What can hang from each mark
z544: z795
z284: z730
z730: z284
z795: z491 z544 z730
z534: z843
z270: z843
z843: z534 z960
z960: z795 z843

Each row was made from one small tree. Brackets hold a mark, then the marks that hang from it, in the order of their numbers. Every link used is in the known rows. Write each row's tree.
In the rows, zero is written as 128.
Known rows
{z960 z795}: [131 124 132 130 131  71 126 127 128 133 116 127 131 132 123 132]
{z960 {z795 z491 z544 z730} {z843 z534}}: [137 131 122 127 126  33 146 137 125 136  53 108 148 126 112 140]
{z795 z491 z544 {z730 z284}}: [127 140 113 106 118  90 148 115 105 133 129  81 135 126 137 133]
{z843 z960}: [131 139 126 130 125 106 125 132 119 123  99 125 133 130 126 126]
{z284 z730}: [133 125 120 118 135 121 125 124 124 118 130 119 118 126 127 126]
{z270 {z843 z960}}: [132 136 121 138 130 111 121 146 112 129  98 133 144 130 125 127]
{z270 {z843 z534 {z960 {z795 z544 {z730 z284}}}}}: [133 139 106 115 128  10 136 137 115 146  64  81 145 137 113 135]
{z544 {z795 z491 z730}}: [138 121 117 127 134 114 141 123 119 122 128 107 134 126 125 146]
{z270 {z843 z534 z960}}: [133 130 125 133 133 103 126 149 129 130  70 123 139 134 110 132]
{z544 z795}: [134 118 121 129 129 122 130 127 129 132 123 126 129 129 124 134]
{z960 {z795 z491 z544 {z730 z284}} z843}: [131 138 117 112 117  21 146 127 105 143  83  84 152 124 134 136]
{z960 z843}: [130 129 128 132 124 116 130 141 128 133  97 131 142 122 129 126]
{z534 {z843 {z960 {z795 z544 z730}}}}: [135 154 109 137 122  28 135 130 110 130 105 120 141 132 128 120]
{z960 {z795 z491 z544 {z730 z284}} {z843 z534}}: [133 132 121 108 120  14 150 130 121 143  55  74 148 128 117 140]
{z270 {z843 z534 {z960 {z795 z730}}}}: [137 129 116 133 141  41 126 146 129 131  70 109 143 136 106 142]
{z795 z491 z544 z730}: [132 140 114 125 123 111 144 122 110 124 125 115 135 125 131 132]
{z534 {z843 {z960 z795}}}: [134 143 131 142 126  44 124 135 121 128 100 127 140 133 125 121]

Which tree is each row?
[131 136 116 110 129  24 130 122 117 131 101  77 136 134 130 137] => {z843 {z960 {z795 {z730 z284}}}}
[135 130 115 127 126  37 140 138 135 141  60 112 142 128 112 135] => {z960 {z795 z544 z730} {z843 z534}}
[134 142 119 105 122   4 146 122 113 133  59  65 138 136 115 140] => {z843 z534 {z960 {z795 z491 z544 {z730 z284}}}}
[136 129 134 127 132  40 125 134 136 128  59 112 131 137 107 135] => {z843 z534 {z960 z795}}
[137 147 127 139 130  32 135 130 112 117 107 108 144 130 126 133] => {z534 {z843 {z960 {z795 z491 z730}}}}
[137 146 128 133 119  37 133 128 102 129  70 122 142 132 123 128] => {z843 {z960 {z795 z491 z544}}}
[137 155 118 138 121  25 142 128 101 124 100 114 146 130 127 126] => {z534 {z843 {z960 {z795 z491 z544 z730}}}}
[136 145 139 143 126  39 130 132 112 121  93 122 144 131 125 126] => {z534 {z843 {z960 {z795 z491}}}}
[134 153 122 141 117  31 131 133 111 134  92 134 140 133 126 114] => {z534 {z843 {z960 {z795 z544}}}}
[139 133 129 126 135  33 136 131 129 118  63  94 136 135 108 146] => {z843 z534 {z960 {z795 z491 z730}}}
[135 121 124 128 135  46 135 140 143 135  68 106 141 128 111 142] => {z960 {z795 z730} {z843 z534}}
[138 131 142 130 131  39 131 133 127 122  50 106 136 136 107 140] => {z843 z534 {z960 {z795 z491}}}
[131 129 113 107 121  16 145 132 130 149  62  79 143 130 118 135] => {z960 {z795 z544 {z730 z284}} {z843 z534}}
[134 127 140 136 125  57 132 137 120 133  74 125 150 124 124 136] => {z960 {z795 z491} z843}
[136 137 119 136 127  36 127 146 118 141  47 127 144 137 105 129] => {z270 {z843 z534 {z960 {z795 z544}}}}
[125 138 105 105 119  94 143 118 114 139 135  87 130 128 137 128] => {z795 z544 {z730 z284}}
